Known rows, with every way that one mark hangs from another
kulo[fevi[bizit lofo tatif[kelel[bovekal] mikeg]]]: -20, -6, 11, 24, -15, 0, 3, 6, -4, 10, 2, -14, 29, 7, 3, 14, 28, 6, -1, 40, -14, 19, 0, -11, -15, -29, -19, -5, -13, 40, -25
bizit[fevi[lofo tatif]]: -47, 9, 6, 32, 3, -4, -7, -20, -14, 23, -2, 0, 31, 10, -9, 6, 38, -14, -42, 43, -8, 27, -18, 9, -40, -34, -28, 8, -5, 39, -13
fevi[bizit kulo]: 10, -13, 5, 34, -50, 15, -11, -13, 9, 15, -3, -30, 36, 7, -5, 1, 26, -6, -39, 38, 3, 3, 2, 11, -50, -34, -7, -4, 8, 23, -20
kulo[fevi]: -12, -2, 2, 27, -21, -24, 6, -11, 6, 55, 7, -36, 52, 13, 8, 1, 9, -10, -29, 40, 20, 15, -10, 8, -52, -32, -25, 3, -6, 37, -7
kelel[bizit[fevi[kulo tatif]] bovekal]: -18, 11, 3, 28, -26, 18, -1, -34, 15, -8, -17, -3, 29, 13, -17, 5, 36, 15, -71, 34, -47, 9, 12, 7, -28, -42, -23, -9, 5, 31, -52
kelel[bizit[fevi[kulo lofo[tebi]]] bovekal]: -20, 0, 10, 32, -9, 7, -1, -16, 17, 19, -17, 17, 24, 11, -9, -8, 22, 17, -22, 41, -16, 6, -2, 0, -37, -30, -19, -21, 6, 39, -19
tebi[tatif]: -6, 11, -8, 22, -25, -10, -5, -21, 26, 11, -1, -24, 33, 15, 4, 10, 4, -41, -48, 39, 12, 3, -18, 13, -55, -36, -18, 0, -7, 27, -19
gosev[fepul fevi[bizit kulo tatif] tebi[muzi]]: -7, -3, 7, 32, -60, 38, -20, -15, 5, 1, -7, -34, 34, 12, 8, 14, 19, 9, -60, 27, -12, 28, 6, -3, -4, -44, 1, -46, -18, 34, -27
kulo[fevi[bizit tatif[kelel[bovekal]]]]: -10, -1, 12, 29, -17, 6, -2, -7, 6, 20, -3, -29, 38, 6, 5, 24, 52, 3, -30, 38, -25, 20, 6, -3, -25, -30, -3, -11, -1, 32, -36
fepul[gosev[tebi[muzi tatif[kelel]]]]: -28, 7, -10, 20, -21, 9, -15, -38, 40, 8, -15, -7, 17, 21, 24, 22, 0, -12, 7, 28, -6, 8, -19, -19, -47, -23, 1, 7, -14, 33, -31
lofo[tebi[gosev]]: -9, -19, -3, 27, -6, 4, 7, -6, 14, 53, -5, -26, 38, 14, 19, 8, -4, -34, -24, 38, 21, 19, -33, 4, -45, -23, -17, -7, 2, 29, -12
fepul[gamu tebi[gosev muzi tatif[mikeg]]]: 5, -6, -18, 27, -23, 7, 0, -12, 14, -36, -7, -24, 20, 22, 33, 13, -67, -50, -34, 21, 19, 23, -29, -15, -37, -26, -17, -10, -12, 43, -46
kelel[bizit]: -29, -4, -3, 25, -25, -11, -1, -16, 18, 23, -4, -7, 26, 16, -11, 5, 39, -14, -44, 32, -3, 4, -4, 16, -55, -36, -31, 2, 6, 43, -23
kulo[fevi[lofo]]: -25, -2, 7, 26, -14, -36, 4, -3, -8, 57, 8, -18, 45, 8, 0, -9, 17, -5, -10, 45, 27, 13, -11, 6, -56, -33, -33, 5, -7, 50, 7
tatif[fevi[bizit kulo lofo[tebi[muzi]]] mikeg]: 7, -23, 10, 39, -33, 31, -16, -6, 7, 16, -10, -5, 35, 6, 17, 2, -29, -3, 11, 30, 6, 22, -14, -15, -35, -23, 14, -22, -12, 49, -24
tatif[kelel]: -10, -7, 0, 31, -41, -3, -9, -14, 11, 26, 8, -11, 37, 17, 8, 14, 29, -16, -14, 37, 7, 9, -6, -2, -51, -23, -18, -4, 1, 31, -23
kelel[bizit bovekal]: -28, -5, -5, 19, -23, -4, 8, -19, 29, 12, -8, -5, 24, 17, -10, 3, 47, -12, -49, 34, -24, 6, -2, 10, -47, -40, -24, -13, 9, 42, -35
gosev[fevi[bizit tatif]]: -3, -1, 8, 33, -24, 1, -5, -19, -4, 13, -2, -23, 37, 9, -1, 17, 40, -28, -58, 29, 1, 18, -5, 17, -35, -40, -21, -13, -6, 36, -20
tatif[fevi[bizit kulo lofo] kelel]: -3, -12, 18, 34, -51, 9, -16, -13, -2, 11, 2, 14, 33, -1, -2, 15, 24, 9, 21, 44, 7, -3, 16, -10, -54, -25, -4, -8, 12, 47, -30
gosev[fepul[gamu] fevi[tatif[mikeg]]]: 0, 2, -5, 32, -56, 9, 4, -14, -10, -9, 12, -25, 37, 23, 2, 17, -20, -33, -62, 25, 34, 43, -6, -2, -5, -44, -43, -41, -29, 47, -26
tebi[gosev tatif[fevi kelel]]: -8, 5, -3, 16, -23, -9, 2, -25, 26, 18, -2, 6, 36, 9, 26, 32, -26, -34, 2, 42, 0, -3, -12, -8, -56, -24, -18, -3, 8, 33, -49
fevi[kulo lofo tatif[mikeg]]: -2, -7, 2, 27, -55, 11, -1, -12, -12, 2, 6, -19, 35, 10, -15, -7, -4, -5, -32, 37, 16, 11, -2, -2, -28, -40, -39, 5, -19, 40, -21
kulo[fevi[lofo[tebi] tatif[mikeg]]]: -14, -6, 8, 30, -4, -4, 7, 6, -14, 47, 4, -29, 45, 10, 3, 4, -9, -11, -11, 36, 38, 30, -22, -4, -18, -29, -30, 3, -28, 48, 4
gamu[fepul[gosev]]: -27, 0, -11, 18, -7, -12, -3, -50, 7, 27, -3, -42, 42, 22, 4, -3, 20, -22, -37, 35, 28, 12, -9, -1, -66, -26, 0, 5, -6, 39, -18
gosev[fevi tebi]: -12, -8, 0, 19, -44, -11, 7, -9, 18, 33, 8, -16, 40, 18, 11, 10, 22, -20, -15, 33, 22, 5, -18, -1, -39, -36, -34, -20, -9, 41, -4
kelel[bizit[fevi[lofo]]]: -59, 6, 3, 29, 3, -21, -6, -13, 3, 25, -7, 21, 19, 14, -11, -3, 41, -1, -27, 41, -15, 10, -11, 14, -57, -32, -36, 8, 9, 45, -10
lofo[tebi[tatif[kelel[bizit] mikeg]]]: 0, 4, -6, 26, -26, 7, -7, -3, 37, 3, -6, 2, 19, 22, 11, 24, -17, -24, -8, 27, 14, -3, -11, -2, -28, -19, -23, -2, -10, 30, -29
fevi[bizit lofo[tebi] tatif[kelel[bovekal] mikeg]]: -11, -15, 10, 30, -12, 33, -7, 7, 3, 0, -6, -5, 18, 10, 4, 24, 34, -15, -3, 36, -8, 23, -14, -13, -7, -22, -3, -20, -13, 34, -22

Rows
28, -19, 9, 35, -34, 9, 0, -10, 10, 35, -9, -22, 43, 6, 22, 4, -18, -16, -20, 33, 23, 4, -11, 6, -37, -27, -16, -28, 4, 25, -14 : lofo[tebi[gosev[fevi[bizit kulo]]]]
14, 1, -4, 35, -18, -3, -9, -18, 9, -31, -14, -12, 20, 12, 36, 18, -34, -51, -43, 18, 17, 16, -17, -3, -46, -30, -10, -29, -3, 45, -39 : fepul[gamu tebi[gosev[fevi[bizit]] muzi tatif]]
-15, 8, -5, 28, -7, 12, -11, -45, 15, -12, -11, -5, 28, 19, 12, 35, -10, -28, -1, 30, 40, 0, -4, -8, -56, -14, -18, 24, -2, 28, -35 : fepul[gosev tebi[tatif[kelel]]]
-9, 11, -6, 32, -30, 16, -10, -16, 2, -30, 2, -24, 26, 20, 2, 29, -15, -47, -57, 34, 52, 22, -2, -1, -35, -32, -17, -24, -5, 41, -25 : gosev[fepul[gamu tebi[tatif]]]
16, 5, 9, 25, -47, -18, -9, -12, 9, 2, -3, 11, 23, 2, 16, 4, -18, -11, 1, 42, 12, -19, 5, 0, -49, -31, -30, -16, 3, 32, -22 : tebi[gosev[fevi[bizit kulo lofo]] tatif[kelel]]
-8, 1, 3, 33, 7, -6, -11, 8, 17, 28, -10, -26, 28, 9, 26, 0, -32, -19, -8, 33, 12, 21, -31, -2, -33, -23, 2, -9, -26, 39, 1 : kulo[fevi[bizit lofo[tebi[muzi tatif[mikeg]]]]]
-22, -13, 3, 17, -37, 3, 9, -12, 14, 5, 8, 20, 35, 14, 8, 17, -3, -10, 30, 42, -4, 8, -6, -22, -36, -25, -20, -20, -6, 52, -39 : tatif[fevi[lofo] kelel[bovekal] mikeg]
-14, -18, 1, 21, -11, 18, 9, -1, 4, 18, -3, -3, 26, 13, 16, 16, -5, -20, 3, 39, -2, 22, -23, -20, -8, -23, -25, -17, -14, 37, -31 : fevi[lofo[tebi[gosev]] tatif[kelel[bovekal] mikeg]]
-16, -5, 2, 23, 15, -1, -5, 4, 13, 29, -14, -8, 15, 3, 14, 11, 3, -43, -15, 45, 17, 8, -33, 9, -48, -26, -10, -4, 5, 28, -1 : fevi[bizit lofo[tebi[gosev tatif]]]
-24, 8, -7, 28, 7, 18, -10, -62, 20, -11, -23, -4, 37, 16, 23, 32, -37, -34, -15, 23, 21, 16, -12, -9, -63, -21, 4, 13, -8, 47, -51 : fepul[gosev tebi[muzi tatif[fevi]]]
28, -1, 2, 20, -73, 12, -7, 0, 33, -20, 4, -11, 25, 16, 18, 22, -24, -5, 9, 30, 12, -20, 1, -13, -21, -29, -21, -19, -13, 19, -25 : gosev[fevi[bizit kulo] tebi[tatif[kelel mikeg]]]
-27, -7, 12, 30, -5, -25, -2, 6, -9, 49, 2, -21, 35, 2, -1, -2, 35, -5, -9, 45, 15, 13, -10, 10, -55, -32, -18, 5, 0, 44, 7 : kulo[fevi[bizit lofo]]
-7, -9, -7, 27, -29, -20, 1, -26, 15, 38, -4, -14, 43, 17, 34, -7, -18, -26, -38, 26, -8, 19, -24, 3, -49, -34, -24, -25, -10, 40, -28 : tebi[gosev[fevi] muzi]
-30, -5, -7, 22, 2, 3, -5, -51, -3, 3, -6, -42, 44, 24, 7, 9, 13, -24, -34, 30, 50, 9, -3, -5, -62, -16, 1, 12, -1, 43, -24 : gamu[fepul[gosev tebi]]
14, -1, 5, 35, -66, 17, -13, -26, 0, 8, 4, -20, 42, 11, -4, 12, 22, 1, -36, 34, 4, 7, 15, -6, -33, -32, -21, -3, -5, 29, -40 : fevi[kulo tatif[kelel]]
-17, -12, 17, 36, 9, -13, -3, 13, -6, 62, -3, -23, 37, 3, 7, 3, 28, -9, 0, 43, 32, 20, -20, 7, -44, -23, -8, -5, -3, 44, 17 : kulo[fevi[bizit lofo[tebi]]]
-11, -6, 8, 39, -15, 1, -12, 2, -7, 40, 1, -18, 43, 13, 23, 6, -15, 4, 7, 27, 13, 35, -17, -21, -13, -17, -11, -10, -35, 51, -14 : kulo[fevi[lofo[tebi[muzi]] tatif[kelel mikeg]]]
-24, 14, -6, 15, 6, 4, -5, -63, 10, -13, -11, -26, 46, 18, 12, 28, -22, -39, -22, 31, 51, -1, -1, -10, -69, -19, 9, 10, -1, 50, -41 : gamu[fepul[gosev tebi[tatif[fevi]]]]
-39, 5, -5, 27, -5, 8, 1, -18, 7, 1, -9, -6, 24, 20, -8, 15, 17, -8, -54, 28, -28, 21, -12, 10, -24, -34, -39, 14, -5, 31, -38 : kelel[bizit[fevi[tatif[mikeg]]]]
-17, 3, -18, 20, -50, 20, -7, 1, 29, -23, 2, -31, 14, 27, 20, 18, -35, -32, -40, 28, 7, 34, -27, -19, -13, -38, -7, -38, -28, 40, -23 : gosev[fepul[gamu] tebi[muzi tatif[mikeg]]]
-12, -5, 0, 31, -10, 0, 4, -51, -1, 11, -7, -10, 45, 21, 11, 17, -10, -27, -13, 23, 53, 11, -6, 3, -54, -23, -36, 9, -7, 42, -19 : fepul[gosev[fevi] tebi]
8, 14, -8, 38, -17, -5, -8, -56, 11, -30, -15, -7, 28, 22, 24, 15, -44, -43, -33, 12, 46, 21, -12, -11, -53, -29, -19, -13, -20, 57, -38 : fepul[gamu gosev[fevi] tebi[muzi tatif]]
-21, 14, -11, 17, 6, -1, -9, -55, 10, -16, -10, -41, 37, 23, 8, 14, -8, -38, -43, 31, 52, 0, -5, -3, -64, -20, 2, 14, -6, 37, -27 : gamu[fepul[gosev tebi[tatif]]]
2, 15, -6, 39, -39, 6, -17, -27, 6, -32, -1, -18, 33, 23, 24, 19, -38, -43, -64, 20, 42, 30, -3, -6, -31, -33, -14, -51, -22, 51, -32 : gosev[fepul[gamu tebi[muzi tatif]] fevi]
-10, 8, 0, 23, -69, 32, -22, -24, 33, -5, -3, -9, 36, 14, 22, 30, -27, 8, -7, 38, -7, 7, 9, -26, -26, -29, 13, -39, -11, 35, -46 : gosev[fepul tebi[muzi tatif[fevi[kulo] kelel]]]
-12, -20, -6, 33, -7, 8, -5, -14, 19, 49, -12, -28, 37, 16, 34, 0, -13, -29, -30, 30, -2, 30, -37, -2, -43, -22, 0, -17, -5, 32, -22 : lofo[tebi[gosev muzi]]
-8, -19, -8, 37, -24, 4, -3, -15, -2, -6, -6, -21, 27, 17, 27, 8, -18, -35, -34, 23, 16, 32, -20, -12, -49, -26, -12, -17, 2, 51, -40 : fepul[gamu tebi[gosev muzi]]
-34, 21, 1, 22, -41, 20, -18, -12, 33, -9, -8, 7, 16, 19, 1, 26, 5, 24, -23, 43, -18, -6, 13, -7, -21, -29, -18, -16, 5, 18, -31 : gosev[fepul tebi[tatif[kelel[bizit[fevi[kulo]]]]]]
-7, -8, -5, 17, -17, -21, 5, -27, -5, 11, 6, -36, 52, 21, 26, 2, -11, -34, -42, 30, 45, 0, -5, -4, -52, -22, -17, -21, 0, 44, -24 : gamu[fepul[tebi[gosev[fevi]]]]
-11, 3, -8, 22, -6, 7, -7, -19, 52, 9, -25, 6, 15, 17, 31, 15, -8, -19, -27, 27, -39, 6, -15, -11, -34, -24, 3, -30, -1, 33, -52 : lofo[tebi[gosev muzi tatif[kelel[bizit bovekal]]]]
-27, -1, 8, 28, -45, -6, -15, -12, 0, 17, 3, 6, 27, 13, 16, 10, 36, -1, -4, 27, -4, 18, -8, -20, -23, -34, -23, -25, -25, 58, -20 : gosev[fevi[lofo tatif[kelel]] tebi[muzi]]
-48, 8, 10, 37, 20, 3, -9, -12, -6, 29, -15, 13, 21, 10, -13, 10, 45, -7, -38, 35, -6, 25, -16, 9, -33, -29, -29, 4, -2, 46, -12 : kelel[bizit[fevi[lofo[tebi] tatif]]]
-10, -1, 13, 35, -17, -1, -9, -5, -5, 31, 1, -30, 40, 5, 6, 25, 46, 0, -23, 35, -4, 19, 5, 2, -32, -26, -10, 6, -2, 31, -25 : kulo[fevi[bizit tatif[kelel]]]
-12, 2, 6, 28, -41, 20, -3, -19, 0, -12, 0, 8, 31, 14, -2, 4, 2, 18, -10, 42, -28, 13, 4, -18, -13, -28, -26, -11, -11, 29, -40 : bizit[fevi[kulo lofo tatif[kelel[bovekal] mikeg]]]
-13, 10, 5, 25, -10, -24, -2, 10, 18, 28, -1, 8, 23, 13, 9, 11, -24, -3, 19, 35, 30, -3, -7, -7, -31, -20, -36, 4, -17, 47, -7 : kulo[fevi[lofo[tebi[tatif[kelel[bizit] mikeg]]]]]
-19, 9, -8, 24, 2, 10, -4, -47, 14, -8, -15, -18, 30, 18, 6, 25, -16, -38, -26, 31, 44, 4, -13, 4, -60, -23, -21, 28, -4, 32, -25 : fepul[gosev tebi[tatif]]
-4, -4, 3, 47, -8, 23, -14, -47, -15, -29, -20, -16, 25, 15, 13, 25, 7, -30, -43, 7, 23, 41, -4, -7, -36, -30, -7, -10, -15, 57, -43 : fepul[gamu gosev[fevi[bizit tatif]] tebi[muzi]]
